What can hang from each mark
Z_973: Z_248
Z_647: Z_995
Z_262: Z_890 Z_995
Z_891: Z_248 Z_995
Z_248: Z_777
Z_777: Z_248
Z_995: Z_262 Z_374 Z_647 Z_695 Z_891
Z_695: Z_995

Every row comes from one small tree of marks. The marks that hang from a mark follow it in brackets, in the order of their numbers. Every link used is in the known rows. Which tree was each row made from?
Known rows
Z_647{Z_995{Z_262 Z_695 Z_891{Z_248}}}: [ 0.33,  0.69, -0.09,  0.16,  0.25,  0.45,  0.19,  0.30,  0.26,  0.08,
 -0.19, -0.41,  0.40,  0.18, -0.52,  0.08, -0.29, -0.57,  0.12,  0.17,
 -0.31,  0.60]
Z_647{Z_995{Z_262 Z_374}}: [ 0.41,  0.69,  0.22,  0.25,  0.27,  0.31, -0.33,  0.35, -0.35,  0.32,
 -0.17, -0.09,  0.16,  0.16, -0.07,  0.20, -0.42, -0.53,  0.17,  0.15,
 -0.38,  0.44]
Z_695{Z_995{Z_262 Z_374 Z_891}}: [ 0.36,  0.50,  0.08, -0.08,  0.02,  0.24, -0.17,  0.31, -0.20,  0.31,
 -0.16,  0.15,  0.21,  0.29,  0.05,  0.20, -0.65, -0.48, -0.04, -0.07,
 -0.29,  0.30]
Z_995{Z_647 Z_891}: [ 0.26,  0.62,  0.34,  0.27,  0.21,  0.37, -0.18,  0.27, -0.40,  0.25,
 -0.17,  0.03,  0.19,  0.39, -0.24,  0.20, -0.27, -0.52, -0.09, -0.12,
 -0.14,  0.33]
Z_777{Z_248}: [ 0.28,  0.54,  0.08,  0.46,  0.27,  0.32, -0.21,  0.34, -0.63,  0.10,
 -0.22,  0.10,  0.08,  0.27, -0.53, -0.01, -0.62, -0.45,  0.19, -0.26,
  0.17,  0.05]
Z_647{Z_995{Z_262 Z_695}}: [ 0.26,  0.65, -0.03,  0.32,  0.13,  0.30, -0.12,  0.41, -0.07,  0.24,
 -0.48, -0.36,  0.28,  0.13, -0.26,  0.09, -0.07, -0.41,  0.21, -0.16,
 -0.24,  0.61]
Z_262{Z_890 Z_995{Z_374}}: [ 0.44,  0.69,  0.45,  0.10,  0.00,  0.22, -0.38,  0.54, -0.41,  0.46,
 -0.04,  0.37, -0.01,  0.40, -0.21,  0.17, -0.21, -0.28,  0.47,  0.16,
  0.24, -0.04]
Z_891{Z_995}: [ 0.30,  0.34,  0.10,  0.55,  0.48,  0.22, -0.25,  0.30, -0.48,  0.22,
 -0.35, -0.08,  0.25,  0.22, -0.46,  0.13, -0.22, -0.49,  0.11, -0.25,
  0.01,  0.16]
Z_647{Z_995{Z_262 Z_374 Z_891{Z_248}}}: [ 0.52,  0.73,  0.09,  0.07,  0.37,  0.50, -0.01,  0.21,  0.01,  0.17,
  0.09, -0.12,  0.22,  0.16, -0.30,  0.22, -0.61, -0.69,  0.09,  0.51,
 -0.42,  0.42]
Z_647{Z_995{Z_262 Z_695 Z_891}}: [ 0.39,  0.76, -0.01,  0.15,  0.11,  0.33,  0.05,  0.38,  0.08,  0.28,
 -0.32, -0.20,  0.43,  0.32, -0.26,  0.12, -0.18, -0.43,  0.06, -0.08,
 -0.18,  0.62]
Z_695{Z_995{Z_262{Z_890} Z_374 Z_647}}: [ 0.31,  0.73,  0.20, -0.16, -0.36,  0.08, -0.46,  0.32, -0.19,  0.35,
 -0.33,  0.06, -0.12,  0.16,  0.26,  0.17, -0.17, -0.44,  0.24,  0.00,
 -0.38,  0.29]
Z_995{Z_695}: [ 0.07,  0.45,  0.18,  0.48,  0.21,  0.28, -0.23,  0.44, -0.44,  0.30,
 -0.36, -0.16,  0.29,  0.26, -0.33,  0.01, -0.20, -0.21,  0.03, -0.32,
  0.03,  0.38]
Z_995{Z_262 Z_374}: [ 0.36,  0.51,  0.22,  0.24,  0.11,  0.20, -0.32,  0.36, -0.49,  0.39,
 -0.18,  0.08,  0.17,  0.33, -0.05,  0.10, -0.58, -0.39,  0.12,  0.06,
 -0.24,  0.34]
Z_891{Z_995{Z_262 Z_647 Z_695}}: [ 0.27,  0.52, -0.10,  0.18, -0.14,  0.00, -0.30,  0.12, -0.05,  0.26,
 -0.80, -0.33,  0.30,  0.16, -0.32,  0.21,  0.16, -0.44,  0.05, -0.31,
 -0.33,  0.56]
Z_248{Z_777}: [ 0.01,  0.29,  0.19,  0.45,  0.49,  0.16, -0.20,  0.36, -0.82,  0.20,
 -0.32, -0.23,  0.03,  0.17, -0.34, -0.13, -0.36, -0.33, -0.10, -0.26,
 -0.11,  0.37]
Z_891{Z_248}: [ 0.16,  0.40,  0.19,  0.59,  0.53,  0.49, -0.03,  0.38, -0.46,  0.12,
 -0.09, -0.19,  0.16,  0.20, -0.56, -0.05, -0.51, -0.55,  0.23,  0.03,
 -0.09,  0.20]
Z_647{Z_995}: [ 0.24,  0.61,  0.28,  0.58,  0.57,  0.51, -0.22,  0.44, -0.44,  0.18,
 -0.18, -0.16,  0.17,  0.14, -0.33,  0.15, -0.25, -0.55,  0.19, -0.11,
 -0.15,  0.32]
Z_995{Z_647 Z_695}: [-0.01,  0.56,  0.26,  0.37,  0.01,  0.23, -0.42,  0.31, -0.42,  0.26,
 -0.52, -0.28,  0.15,  0.19, -0.21,  0.10,  0.03, -0.28, -0.05, -0.40,
 -0.20,  0.51]
Z_695{Z_995}: [ 0.04,  0.33,  0.16,  0.42,  0.32,  0.40, -0.23,  0.46, -0.49,  0.14,
 -0.34, -0.05,  0.10,  0.18, -0.21,  0.04, -0.37, -0.47,  0.08, -0.41,
 -0.07,  0.24]
Z_973{Z_248}: [ 0.08,  0.53,  0.12,  0.57,  0.46,  0.36, -0.02,  0.57, -0.60,  0.40,
 -0.09, -0.06,  0.22,  0.50, -0.57, -0.12, -0.59, -0.28,  0.13, -0.02,
  0.11,  0.35]
Z_695{Z_995{Z_262 Z_647 Z_891{Z_248}}}: [ 0.25,  0.48, -0.05, -0.01, -0.01,  0.40,  0.07,  0.21,  0.12, -0.02,
 -0.30, -0.22,  0.09,  0.19, -0.28,  0.07, -0.36, -0.77,  0.10,  0.01,
 -0.46,  0.48]
Z_262{Z_995{Z_374}}: [ 0.31,  0.48,  0.39,  0.25,  0.22,  0.29, -0.51,  0.46, -0.54,  0.34,
 -0.20,  0.19,  0.07,  0.32, -0.30,  0.23, -0.43, -0.35,  0.23, -0.02,
  0.10,  0.10]

Which tree is each row?
[ 0.11,  0.58,  0.06,  0.22, -0.21,  0.13, -0.27,  0.29, -0.18,  0.29,
 -0.66, -0.28,  0.20,  0.26, -0.17,  0.07, -0.01, -0.32,  0.07, -0.27,
 -0.31,  0.66] : Z_995{Z_262 Z_647 Z_695}
[ 0.28,  0.64,  0.21,  0.17, -0.12,  0.22, -0.18,  0.61, -0.14,  0.40,
 -0.36,  0.08,  0.12,  0.39, -0.43,  0.10,  0.09, -0.14,  0.49, -0.17,
  0.36,  0.11] : Z_262{Z_890 Z_995{Z_695}}
[ 0.35,  0.44, -0.15,  0.19,  0.13,  0.08, -0.23,  0.12,  0.00,  0.21,
 -0.42, -0.32,  0.37,  0.04, -0.42,  0.19, -0.30, -0.43,  0.05,  0.13,
 -0.34,  0.42] : Z_891{Z_248 Z_995{Z_262 Z_374 Z_695}}
[ 0.32,  0.57,  0.29, -0.06, -0.01,  0.25, -0.31,  0.40, -0.22,  0.41,
 -0.18,  0.15,  0.33,  0.41, -0.32,  0.33, -0.27, -0.16,  0.00, -0.06,
  0.16,  0.25] : Z_262{Z_995{Z_374 Z_695 Z_891}}
[ 0.42,  0.81,  0.08, -0.04,  0.05,  0.22, -0.19,  0.29, -0.04,  0.35,
 -0.17, -0.13,  0.38,  0.23, -0.09,  0.31, -0.28, -0.30, -0.09,  0.10,
 -0.31,  0.57] : Z_647{Z_995{Z_262 Z_374 Z_695 Z_891}}
[ 0.32,  0.69,  0.06,  0.17, -0.22,  0.09, -0.03,  0.50, -0.12,  0.48,
 -0.38, -0.08,  0.21,  0.34, -0.17, -0.04, -0.04, -0.15,  0.40, -0.10,
  0.07,  0.38] : Z_995{Z_262{Z_890} Z_695}
[ 0.42,  0.66,  0.47, -0.03,  0.00,  0.34, -0.45,  0.26, -0.32,  0.34,
 -0.12,  0.24,  0.08,  0.43, -0.22,  0.39, -0.28, -0.48,  0.00,  0.04,
 -0.09,  0.23] : Z_262{Z_995{Z_374 Z_647 Z_891}}
[ 0.13,  0.61,  0.08,  0.24,  0.13,  0.39, -0.06,  0.16, -0.07,  0.10,
 -0.22, -0.32,  0.27,  0.21, -0.50,  0.13, -0.15, -0.47, -0.09, -0.02,
 -0.22,  0.48] : Z_995{Z_647 Z_695 Z_891{Z_248}}
[ 0.23,  0.54,  0.13,  0.16, -0.09,  0.10, -0.37,  0.34, -0.30,  0.44,
 -0.38, -0.11,  0.29,  0.27, -0.05,  0.13, -0.35, -0.16,  0.00, -0.09,
 -0.22,  0.49] : Z_995{Z_262 Z_374 Z_695}
[ 0.13,  0.20, -0.07,  0.46,  0.70,  0.12, -0.07,  0.10, -0.55, -0.01,
 -0.37, -0.46,  0.10, -0.07, -0.70, -0.05, -0.27, -0.57,  0.01, -0.04,
 -0.21,  0.31] : Z_891{Z_248{Z_777} Z_995}
[ 0.31,  0.70,  0.33,  0.03, -0.16,  0.10, -0.43,  0.52, -0.23,  0.49,
 -0.23,  0.17,  0.11,  0.31, -0.20,  0.22, -0.03, -0.09,  0.36,  0.01,
  0.26,  0.14] : Z_262{Z_890 Z_995{Z_374 Z_695}}
[ 0.32,  0.58, -0.01,  0.04, -0.18, -0.08, -0.53,  0.02, -0.15,  0.35,
 -0.64, -0.23,  0.26,  0.08, -0.09,  0.32,  0.04, -0.36, -0.11, -0.17,
 -0.42,  0.55] : Z_891{Z_995{Z_262 Z_374 Z_647 Z_695}}
[ 0.33,  0.58, -0.03,  0.11, -0.04,  0.24,  0.04,  0.38, -0.06,  0.37,
 -0.31, -0.04,  0.41,  0.44, -0.28,  0.08, -0.28, -0.25, -0.01, -0.18,
 -0.05,  0.51] : Z_995{Z_262 Z_695 Z_891}
[ 0.22,  0.60,  0.26,  0.11,  0.15,  0.22, -0.33,  0.32, -0.38,  0.43,
 -0.01,  0.04,  0.35,  0.35, -0.14,  0.24, -0.42, -0.12, -0.26, -0.10,
 -0.03,  0.33] : Z_995{Z_374 Z_695 Z_891}
[ 0.25,  0.20, -0.22,  0.31,  0.45,  0.08,  0.06,  0.11, -0.27,  0.01,
 -0.50, -0.44,  0.13,  0.00, -0.63, -0.10, -0.32, -0.61,  0.10,  0.05,
 -0.31,  0.43] : Z_891{Z_248{Z_777} Z_995{Z_262}}
[ 0.44,  0.84,  0.32, -0.01, -0.28,  0.07, -0.41,  0.28, -0.32,  0.44,
 -0.19,  0.15, -0.04,  0.29,  0.19,  0.13, -0.18, -0.37,  0.28,  0.20,
 -0.32,  0.34] : Z_995{Z_262{Z_890} Z_374 Z_647}
[ 0.57,  0.73,  0.02,  0.10,  0.05,  0.38,  0.31,  0.38,  0.05,  0.28,
  0.11,  0.07,  0.19,  0.43, -0.40, -0.06, -0.46, -0.56,  0.45,  0.37,
 -0.03,  0.19] : Z_995{Z_262{Z_890} Z_891{Z_248}}
[ 0.12,  0.59,  0.38,  0.04, -0.17,  0.14, -0.62,  0.30, -0.31,  0.34,
 -0.51, -0.07,  0.06,  0.24, -0.18,  0.32,  0.02, -0.24,  0.04, -0.20,
 -0.08,  0.38] : Z_262{Z_995{Z_374 Z_647 Z_695}}
[ 0.23,  0.56,  0.48,  0.14,  0.02,  0.28, -0.61,  0.31, -0.48,  0.32,
 -0.31,  0.10, -0.03,  0.29, -0.22,  0.32, -0.21, -0.45,  0.14, -0.05,
 -0.12,  0.28] : Z_262{Z_995{Z_374 Z_647}}
[ 0.40,  0.91,  0.16,  0.02, -0.11,  0.10, -0.29,  0.42, -0.06,  0.47,
 -0.18, -0.11,  0.17,  0.11,  0.04,  0.19, -0.03, -0.24,  0.30,  0.18,
 -0.21,  0.42] : Z_647{Z_995{Z_262{Z_890} Z_374 Z_695}}
[ 0.23,  0.43,  0.07,  0.49,  0.39,  0.31, -0.24,  0.08, -0.26, -0.01,
 -0.36, -0.33,  0.13,  0.04, -0.61,  0.16, -0.15, -0.73,  0.09, -0.02,
 -0.30,  0.29] : Z_891{Z_248 Z_995{Z_647}}
[ 0.35,  0.62,  0.14, -0.07, -0.17,  0.13, -0.29,  0.48, -0.26,  0.40,
 -0.21,  0.16, -0.01,  0.25,  0.19,  0.08, -0.38, -0.39,  0.33,  0.02,
 -0.17,  0.18] : Z_695{Z_995{Z_262{Z_890} Z_374}}
[ 0.14,  0.49,  0.04,  0.35,  0.11,  0.08, -0.43,  0.16, -0.25,  0.21,
 -0.64, -0.34,  0.29,  0.07, -0.37,  0.23,  0.17, -0.34, -0.07, -0.39,
 -0.20,  0.43] : Z_891{Z_995{Z_647 Z_695}}
[ 0.28,  0.67,  0.05,  0.02, -0.24,  0.20, -0.12,  0.23, -0.02,  0.34,
 -0.46, -0.14,  0.34,  0.39, -0.18,  0.13, -0.09, -0.32, -0.08, -0.18,
 -0.26,  0.60] : Z_995{Z_262 Z_647 Z_695 Z_891}
[ 0.24,  0.58,  0.22,  0.26,  0.31,  0.50, -0.03,  0.18, -0.23,  0.06,
 -0.03, -0.17,  0.14,  0.29, -0.45,  0.13, -0.36, -0.66, -0.02,  0.11,
 -0.23,  0.33] : Z_995{Z_647 Z_891{Z_248}}
[ 0.36,  0.84,  0.31, -0.11, -0.32,  0.21, -0.17,  0.41,  0.05,  0.38,
 -0.27,  0.14,  0.12,  0.44, -0.33,  0.22,  0.23, -0.24,  0.27, -0.08,
  0.22,  0.26] : Z_262{Z_890 Z_995{Z_647 Z_695 Z_891}}
[ 0.03,  0.21, -0.04,  0.17,  0.50,  0.31,  0.08,  0.26, -0.38, -0.06,
 -0.16, -0.33,  0.03,  0.01, -0.45, -0.12, -0.50, -0.57, -0.17, -0.10,
 -0.20,  0.32] : Z_695{Z_995{Z_891{Z_248{Z_777}}}}
[ 0.47,  0.70,  0.00, -0.02, -0.21, -0.12, -0.36,  0.29, -0.09,  0.51,
 -0.34,  0.02,  0.29,  0.20, -0.07,  0.21,  0.00, -0.17,  0.22,  0.04,
 -0.05,  0.27] : Z_891{Z_995{Z_262{Z_890} Z_374 Z_695}}
[ 0.54,  0.69,  0.33,  0.08,  0.03,  0.37,  0.04,  0.57, -0.17,  0.38,
  0.01,  0.38,  0.11,  0.57, -0.37,  0.15, -0.21, -0.35,  0.47,  0.07,
  0.40, -0.05] : Z_262{Z_890 Z_995{Z_891}}
[ 0.51,  0.69,  0.05,  0.13, -0.15,  0.01, -0.18,  0.22, -0.06,  0.31,
 -0.45, -0.01,  0.09,  0.27, -0.21,  0.15,  0.10, -0.55,  0.44,  0.00,
 -0.19,  0.31] : Z_891{Z_995{Z_262{Z_890} Z_647}}
